Each row was made from one small tree. The marks that hang from a mark follow it in brackets, in alphabetical order. Every link used is in the known rows. Write each row's tree.
In the rows, 128 means zero.
Known rows
lupu{fifu rege{tufib{notapav{nomun}}}}: [149 123  83 115 163 115 131 134 122 146 145 109 122 128 112  83 103  48
 118 123 122 113 176 128 121 134]
karet{tufib}: [158 141 110 100 116 143 176 115 139 180 163  83 114 166 111 108 116  83
 131  94 105 136 166 118  85 132]
lupu{fifu}: [174 166 124 112 133 123 162 104 145 186 154 104 114 160 131 111 119  70
 119 102 122 142 174 121 102 174]
notapav{nomun tufib{rege{lupu} sufivel}}: [148  92 119  71 137  98 105 134 119 151 114 119 132 145  79 160  76  86
  66 144  77 145 170  83 114  85]
sufivel{tufib{notapav rege{lupu{fifu}}}}: [149 113 157  76 160 109  89  82 133 200 116 120 134 113 118 109 108  79
  95 136  68 127 165 125 128 116]
karet{tufib{notapav{nomun} rege sufivel}}: [161  95 110  69 131 108 131 129  88 166 144  65 123 147 109 105  63  79
  94 149  85  65 191  89 106  53]
lupu{fifu rege{tufib}}: [113 149  99 127 152 118 148 124 167 168 155 113 136 133 108  92 122  73
 123 112 140 153 166 155 102 160]
karet{tufib{notapav}}: [168 127 122  91 127 141 159 119 125 169 160  80 117 139 108  96  96  80
 121 120  93 110 172 120  92 112]
gake{nomun{notapav sisu}}: [217 134 124 134 122 126 210 101 103 137 168 123 145 168  83 105 133 152
 120  77 145 121 176 124  76 211]
sisu{nomun{gake notapav{tufib}}}: [170 133 192 111 111 149 181 113 170 118 126 127 137 165 107  99 136 114
 120  99 146 198 144 164  97 154]
rege{lupu{fifu} tufib}: [153 150 115 106 146 119 120 113 141 186 123 141 126 137 108 139 127  86
 113 118 110 177 156 127 101 168]
tufib{notapav rege{lupu}}: [171 103 146  73 144 102 101 111 118 192 125  93 115 128  94 136  76  73
  77 147  62 104 180 109 111 124]
fifu{lupu{rege{tufib{notapav sufivel}}}}: [123 111 112 109 133 112 151 168 153 108 130 118 145  80  55 135  64  95
  88 169  94 145 182 149 113 105]
sufivel{tufib}: [152 129 132  96 126 154 141 107 156 153 127 133 142 145  88 114 117 105
 138  85  88 173 167 133 101 147]
rege{lupu{fifu} tufib{notapav}}: [164 136 126  96 159 117 100 116 128 179 119 137 129 106 107 127 109  78
 104 143  98 154 163 128 112 147]
sisu{nomun{notapav}}: [193 117 167 111 106 131 186 107 142 135 156 105 130 172 100 123 103 109
 130  89 148 163 176 131 103 174]
nomun{notapav sisu}: [202 137 144 130 139 150 199 102 119 152 156 112 138 153  88 106 137 147
 133  77 147 132 169 129 113 208]
rege{lupu{fifu} tufib{notapav sufivel}}: [140 127 123  90 156 104  97 140 121 162 113 142 149  96  97 146  95  97
  86 168 104 150 168 120 104 117]
nomun{gake notapav{tufib{rege}} sisu}: [164 141 185 119 152 145 170  85 147 158 119 112 144 143 102  71 149 153
 111 100 133 144 145 169 111 169]
notapav{nomun}: [198 130  97  99 120 134 158 127 112 153 138 108 102 183 102 126 101  67
 123  87  97 132 182  92 103 157]
lupu{rege}: [132 128 105 118 130 123 172 137 157 159 165  91 121 157  88 112 112  67
 110  99 111 129 175 131  96 160]
rege{tufib{sufivel}}: [128 132 116  98 128 131 124 145 142 138 120 135 159 125  71 142  84 124
 118 136 113 172 178 130  84 124]
lupu{rege{tufib{notapav{nomun} sufivel}}}: [124  92  81 100 149 116 123 175 113 110 130 114 149 117  68 117  72  82
 100 146 109 116 187 118 107  94]
rege{tufib{notapav}}: [163 127 125  96 145 141 111 126 135 145 124 124 139 108  78 114  78  99
 125 134  95 151 178 140  96 131]
gake{nomun{notapav{tufib}}}: [189 134 133 118 114 128 187  99 147 123 158 144 149 159  69 108 107 133
 104  97 133 159 172 140  76 153]
karet{tufib{notapav{nomun} sufivel}}: [172 108  93  79 122 125 154 150  88 142 147  84 122 151 106 115  83  80
 108 132  95  91 183  85  99  75]
tufib{notapav rege sufivel}: [149 110 148  75 137 102 111 126 122 163 132  85 144 117  89 124  50  97
  81 163  85  95 197 116 101  88]

Which tree is each row?
[123 137 110 121 165 115 131 126 152 160 152 107 139 105 105  82 105  64
 114 136 127 128 171 155 111 140]  lupu{fifu rege{tufib{notapav}}}
[173  76 130  63 149 117  84 108 100 167 104 121 123 138  92 127  89  75
 100 122  44 118 174  97 128 102]  sufivel{tufib{notapav{nomun} rege{lupu}}}
[136 133 103 126 126 127 173 141 174 134 139 121 121 122  70 127  96  83
 113 120 100 171 168 156 110 156]  fifu{lupu{rege{tufib}}}
[148  88 155  67 148 120  84 100 131 180 111 120 140 114  84 127  92  93
  98 134  48 133 170 124 118 105]  sufivel{tufib{notapav rege{lupu}}}
[175 109 147  98 125  95 146  86 137 159 145 135 144 156  68 130  99 128
  72 120 101 141 167 127  85 133]  gake{nomun{notapav{tufib{rege{lupu}}}}}
[ 89 140  98 122 148 106 145 147 161 152 147 116 159 121  98 111 109  92
 108 137 145 150 172 145  99 130]  lupu{fifu rege{tufib{sufivel}}}
[162 139 137  90 144  93 122  92 137 220 137  98 106 157 130 131 113  63
  87 124  95 126 170 110 111 155]  tufib{rege{lupu{fifu}}}
[202 120 140  97 155 129 134 120  80 163 111  82 107 158 127  77 120  84
 109 114  85  81 171 116 111 153]  tufib{notapav{nomun{gake sisu}} rege}
[164 156 168 114 128 159 181 106 171 141 115 137 133 162  95  91 147 125
 118  96 128 175 142 170  99 156]  nomun{gake notapav{tufib}}
[188 122  97  93 159 115  99 127  98 164 114 139 110 131 114 128 105  60
 107 131  91 139 166 101 120 141]  rege{lupu{fifu} tufib{notapav{nomun}}}
[111 125 102 118 121 115 169 164 168 118 132 124 142 111  59 147  83 101
  98 147 105 169 175 148 107 126]  fifu{lupu{rege{tufib{sufivel}}}}
[202 129 134 132 129 135 200  95 127 117 169 138 158 143  70  97 129 161
 112  84 147 157 164 135  84 188]  gake{nomun{notapav{tufib} sisu}}
[196 112 123  78 154  88 106 103  92 198 127  93  93 151 135 120  92  39
  81 136  76  85 182  86 129 128]  tufib{notapav{nomun} rege{lupu{fifu}}}
[172 114 124  85 138 122 123 102 137 157 131 103 120 157  96 109  76  73
 104 111  91 142 179 108 117 110]  notapav{nomun tufib{rege}}
[102 128 109 114 160 104 126 151 145 143 143 111 159  91  95 101  92  85
  98 159 131 125 177 148 106 110]  lupu{fifu rege{tufib{notapav sufivel}}}
[150 105 157  76 144 133 100  91 140 169 122 107 148 117  92  95  79  98
 117 124  68 127 182 140 114 104]  sufivel{tufib{notapav rege}}
[140 117 123  88 142 129 107 149 130 129 116 129 160  97  69 132  66 118
 109 158 102 149 183 133  93 102]  rege{tufib{notapav sufivel}}
[148 119 147  75 153  77 101 117 115 195 126  97 131 116 117 140  82  77
  59 172  86  98 180 102 115 104]  tufib{notapav rege{lupu{fifu}} sufivel}
[191 119 131 102 148 167 141 129  94 128  98 131 129 145 113  75 155 103
 139  84  83 135 153 130 115 159]  sufivel{tufib{notapav{nomun{gake sisu}}}}
[134 108 135  73 132 108 131 121 117 178 150  64 140 126 102 106  65 100
  93 162  89  82 187 117  94  60]  karet{tufib{notapav rege sufivel}}
[203 147 111 117 133 149 176 137  95 148 118 108 102 188 125  96 160  90
 130  75 109 128 157 111  98 195]  notapav{nomun{gake sisu}}
[151 139 118  94 122 136 148 156 137 119  99 133 129 166 101 122 118  88
  99 121 102 167 155 120  94 108]  notapav{nomun{gake} tufib{sufivel}}
[ 89 118  96 113 137 121 141 164 156 130 139 116 163 121  63 128  93 106
 108 134 124 154 175 143  88 119]  lupu{rege{tufib{sufivel}}}
